In the rows, zero is written as 128.
Known rows, with every step that occurs
lobal, dezo, seku, puvu: [134 113 104 107 144  95  71  99 161 146 148  95 133 162  91 144 106 109
 140 116 109 126 160 121 134 101 105 111 103 100]
puvu, zosod, fezov: [102 158 144 102 129 165 139 157 146 145  98 165  98 124 178 146  99 127
  91 115 159 140 117 132  89 106 125 116 152 136]
nizas, zulab, dezo, seku, puvu, zosod, fezov: [121 162 110  59 165 136  96  98 167 145 104 107 135 204  99 144  83 136
 101  88 149 158 164 136 103  87 141  94 119  75]
puvu, seku, dezo, rurot, lobal: [144 100 111  97 161  68  70 104 177 142 131 122 134 155  82 125 133  99
 159  98  97 112 191 118 114  99 121  43 148  85]
lobal, rurot, dezo, seku, puvu: [142  95 100 113 145  80  81 101 157 155 163 126 152 171  84 159  95 124
 192  92 136 107 163 114 116 107 111  68 116  81]
seku, dezo: [126 147 141 146 154 114 129 126 131 132 119 132 121 128 126 116 121 120
 133 116 126 133 154 129 131 113 134  99 124 125]
seku, dezo, zulab: [144 151 143 132 154 123 101 114 128 125 139 102 154 179 113 124 117 139
 124 107 122 139 161 118 138 103 164  84 121 121]
zosod, puvu, seku, dezo, zulab: [159 146 144 137 165 107  73 107 178 132 128  64 119 161  99 130 108 137
 113  92  86 163 149 122 124  76 148  57 114 118]
rurot, lobal, puvu: [138  80  91 113 122 105  72  85 176 127 123 129 130 134 117 149 166 102
 157 121 124 102 116 116  95 151 116 102 153  79]
fezov, kebuz: [125 145 144 131 110 137 145 144 125 119 113 145 119 107 140 112 145 132
 118 144 132 118 130 145 121 130 112 118 134 146]
nizas, zulab, dezo, lobal, puvu, zosod, fezov: [103 167 104  53 138 149  88  95 203 133  99  95 137 194 101 139 114 134
 102 112 156 139 144 122  72 121 129  86 156  63]
nizas, zulab, dezo, rurot: [126 142 100  76 156 101 112  93 146 133 135  78 176 193  50 108 113 155
 122  95 137 139 183 107 131 121 147  82 134  87]
rurot, dezo, zulab: [158 119 140 116 135 131  96 112 141 134 157 104 159 199 103 160 121 170
 145 108 124 127 137 109 139 116 142  76 130 124]
puvu, seku, dezo: [130 135 144 138 164  95 124 130 154 149 128 111 110 138 108 124 124 105
 141 116  84 132 166 138 149  91 124  84 123 129]
seku, puvu, zosod, fezov, kebuz: [118 181 152 106 101 159 131 167 158 152  81 192  85 107 186 125 102 105
  77 125 171 111 123 147  89  90 121 112 159 140]
zulab, dezo, lobal, puvu: [122 134  96 100 126 109  72  70 191 129 130  91 138 172  77 133 140 119
 151 138 136 103 134 116  94 132 121 104 129  59]
seku, dezo, rurot, lobal, puvu: [144 100  91 109 147  62  51  75 191 142 125 134 140 148  88 127 140  97
 153  87 138  98 170 100  87 121 132  55 161  72]
seku, puvu, zosod, fezov: [122 163 134 103 122 151 114 150 163 158  96 175  94 127 175 140  84 102
  85 110 168 121 118 133  97  89 136 122 153 121]
rurot, lobal, dezo, zulab, nizas: [136 108  73  67 154 163  56  89 151 113 155  66 175 223 101 140 151 139
 116 122  94 154 166 126 119 146 118  80 122  94]
zulab, dezo, lobal, puvu, zosod, fezov, kebuz: [ 92 182 132  77 109 157 100 115 203 138  86 144 100 148 138 134 130 123
 107 141 170 106 127 137  47 111 100  82 159  84]
fusup, kebuz: [136 113 157 126 108 121 155 148 142 115 141 142 120 104 142 118 145 110
  92 114 128 104 109 130 148 123 137 137 159 144]
seku, dezo, rurot, lobal, puvu, zosod: [138 115  86  96 159  80  51  83 204 157 115 157 123 143 109 128 121  92
 121  73 138 105 173  93  71 123 117  41 184  74]
fuvov, kebuz, fusup: [116 128 166 145 103  82 160 143 109 113 128 118 134  63 114 137 136 116
 123 154 153 117  95 171 157 155  88 155 118 172]
lobal, puvu, zosod, fezov, kebuz: [104 163 147 110 107 150 129 149 178 154  86 175  83 105 179 139 128 115
  84 118 159 115 111 140  75 108 109 100 172 137]
lobal, rurot, dezo: [112 104 122 127 139 113 130 133 143 150 149 134 150 141 112 150 113 140
 185 112 138 110 142 107 115 127 104  62 141 108]
zulab, dezo, lobal, rurot: [ 89 138  96  92 136 124 104 101 154 121 143  98 165 162  83 120 119 126
 179 141 147 107 158 106  84 135 113  82 124  51]
puvu, zosod, fezov, kebuz, fusup: [ 84 181 178 113  99 149 172 184 135 125  84 182  96  74 193 142 116 118
  99 152 166 128  93 182  86 110  75 116 139 181]
rurot, dezo, seku, puvu, zosod: [161 121 112 105 153 107  78 103 172 163 143 149 111 175 108 163  87 130
 131  85 128 121 151 124 119 104 102  81 130 109]
dezo, seku, puvu: [158 119 106 114 135  96  77  97 143 134 140 119 130 159  99 138 108 113
 135 109 126 124 146 136 130 107 135 134 104 103]

Rows
[138 122 128 143 160  69 101 106 191 165 131 105 105 135  97 131 135  88
 143 103  82 117 156 129 140  95 125  78 137 114]  lobal, puvu, seku, dezo
[142 112 100 101 118  89  67  96 202 137 142  90 120 156  85 139 143  95
 145 130  88 105 139 129 115 121 114 108 141  89]  dezo, lobal, puvu, seku
[150 135  99 101 148 113  81 104 156 148 133 144 113 154 122 140  91 107
 103  95 126 129 151 128 113 106 119 118 125 105]  dezo, seku, puvu, zosod
[123 141 128  86 115 139  78 121 211 152 113 152 101 166 139 173 108 132
 129 111 163 109 117 119  63 114 103  75 170 100]  rurot, dezo, lobal, puvu, zosod, fezov
[167 107  74  92 173 105  38  64 195 139 151  66 152 228  78 137 161 106
 128  89  65 140 182 141 127 122 147  54 134  81]  rurot, lobal, puvu, seku, dezo, zulab, nizas
[157 155 111 107 181 127  95 109 145 140 155  64 150 223  89 116 122 131
 101  97  68 165 194 153 159  98 158  79 108 130]  puvu, seku, dezo, zulab, nizas
[148 100 127 118 150 103 101 102 140 135 153 115 134 179  89 166 122 161
 168 108 117 134 145 131 126 120 106  88 106 120]  rurot, dezo, seku
[167 106 117 118 140  90  76  94 158 147 150 124 130 181  88 161 106 135
 164 101 128 115 148 129 133 103 116  96 107 105]  rurot, dezo, seku, puvu
[154 149  96  94 144 160  99 107 120 119 156  80 167 215 109 120 127 153
  89 110 111 160 157 146 138 135 161 124 115 130]  dezo, zulab, nizas
[137  77  84  88 143  97  38  79 172 128 141 104 140 168  90 156 133 101
 164 122 108 116 157 117 109 120  92  90 112  66]  rurot, lobal, dezo, seku, puvu
[103 146 111 118 143 110 101 122 146 120 135 119 153 140 108 110 113 110
 168 127 142 114 176 112  90 123 122  72 132  77]  seku, dezo, lobal, rurot
[109 134 114 111 151  90  96 126 167 135 144 101 141 147  90 117 115  95
 175 126  98 113 188 123 109 104 113  56 133  78]  puvu, seku, dezo, lobal, rurot
[113 156 115  83 109 145  80 122 196 138 102 145 101 143 153 150 110 110
 100 121 161 118 117 126  57 119 119 112 166  95]  dezo, lobal, puvu, zosod, fezov
[141  95  95  87 125 101  73 100 151 121 131 138 152 148 101 128 136 121
 145 111 141 107 153 107  91 136 124  88 155  87]  dezo, rurot, lobal
[109 145 129 105 125 141 113 132 182 162 100 156  93 124 169 154 110 111
  95 103 155 127 108 126  80 108 125 110 165 122]  lobal, puvu, zosod, fezov
[143 130 104 107 155  98  81  72 153 141 139 100 138 180  73 137 110 121
 151 115 131 122 154 130 125 100 132 113  93  74]  zulab, dezo, seku, puvu
[167 163 109 119 181 131  74 101 170 132 137  47 128 201  93 115 113 144
  85  85  76 188 170 149 128  89 151  67 101 126]  zosod, puvu, seku, dezo, zulab, nizas
[152 108 110 110 162  71  48  96 202 132 111 103 112 132  85 124 122 114
 139  88 103 135 166 113  83  90 114  32 141  83]  zosod, puvu, seku, dezo, rurot, lobal
[148 111 110 111 113 102  68  91 196 135 143 114 128 170  89 156 139 132
 165 125 133  97 126 115 101 139 105  89 146  92]  rurot, dezo, lobal, puvu
[143 123 128 134 138 112 102 124 175 134 117  92  95 112 115 133 119 128
 119 115  91 150 115 132 117 100 112 101 119 126]  zosod, puvu, seku
[128  90 110  86 136 140  60  99 157 114 145  82 168 186 104 154 148 134
 147 129 105 128 148  95 115 130 116  70 134  85]  rurot, lobal, dezo, zulab
[134 145 130 116 146 101  92 120 169 125 131 100 120 157  93 119 127 105
 146 134  90 124 173 139 126 101 120  87 123 104]  puvu, seku, dezo, lobal
[123 124 116 105 164 111 105  79 135 128 139  91 144 179  76 144 124 146
 156 121 121 142 154 132 119 116 121 107  89  88]  zulab, dezo, seku
[123 127 130 105 139 137  92 117 143 131 155  75 160 180 107 143 121 143
 123 123 107 139 150 100 140 111 128  90 125 120]  lobal, dezo, zulab
[105 164 159  96  85 123 112 146 203 132  99 169  98 117 157 170 124 120
 137 151 173  98  92 167  58 120  54  77 159 146]  rurot, dezo, lobal, puvu, zosod, fezov, kebuz, fusup
[ 95 138  84  69 144 126 106  98 150 108 140  64 195 191  57 110 122 142
 166 130 138 131 179 105 101 145 127  73 128  46]  nizas, zulab, dezo, lobal, rurot
[128 157 129 124 136 120  95 116 146 109 122 119 130 149 109 111 125 119
 138 134 133 124 160 129 109 120 129 101 123 102]  seku, dezo, lobal
[122 150 102  76 141 135 102  92 150 100 127  65 170 198  62 113 132 154
 138 137 129 141 163 123 119 141 133 104 120  69]  nizas, zulab, dezo, lobal
[117 129 111  68 102 122  77 123 200 146  87 184 108 123 153 140 135 108
 101 101 172  95 136 120  37 116 107  60 195  97]  dezo, rurot, lobal, puvu, zosod, fezov, kebuz
[106 128  97 101 117 123  99 124 141 114 144 117 159 139 109 121 118 116
 163 138 143 109 151 112  88 141 117 100 136  80]  dezo, lobal, rurot
[103 186 167 114  90 135 150 175 153 138  83 191  92  77 191 139 100  90
  94 148 177 109  95 179  93  94  86 124 142 167]  seku, puvu, zosod, fezov, kebuz, fusup
[140 124  90  93 156 145 101 111 133 142 179  85 188 230  93 143 112 165
 146  94 123 144 172 121 125 136 139  57 127 110]  lobal, rurot, dezo, zulab, nizas
[152  70  80  83 131  57  46  79 211 152 142 111 135 155  74 146 150  91
 155  97  94  94 155 108 102 119 116  68 166  72]  dezo, rurot, lobal, puvu, seku
[145 152 130 130 148 104  68 112 195 116 113  83  98 134  95 116 115 119
 129 124  96 145 149 135  96  94 112  74 116 100]  zosod, puvu, seku, dezo, lobal
[103 161 140  84 129 142  98 144 173 154 103 149  92 138 153 144  95 112
  93 119 141 130 151 142  88  77  85  86 128 125]  lobal, dezo, seku, puvu, zosod, fezov, kebuz
[124  89 111 112 156  96 105 107 140 143 166 115 157 169  87 166 111 153
 197  99 126 124 161 113 109 124 102  61 114  94]  lobal, rurot, dezo, seku
[110 175 131 101 135 133  81 122 198 144  93 148  96 146 151 137 104 102
 105 109 161 123 143 128  61 100 126  83 160  96]  seku, dezo, lobal, puvu, zosod, fezov
[ 90 167 155  92 119 116 116 153 168 143 106 149 101 108 158 159  93  98
 112 142 147 127 125 174  92  81  50  98 114 153]  lobal, dezo, seku, puvu, zosod, fezov, kebuz, fusup
[131 107  80  57 153 102  79  73 158 115 126  84 185 198  48 119 142 147
 148 101 135 128 181 103 105 141 136  61 144  53]  nizas, zulab, dezo, rurot, lobal
[141  96  73  77 132  93  51  86 203 152 124 155 128 143 111 142 128  98
 116  83 138 101 148  93  67 140 110  69 190  77]  dezo, rurot, lobal, puvu, zosod
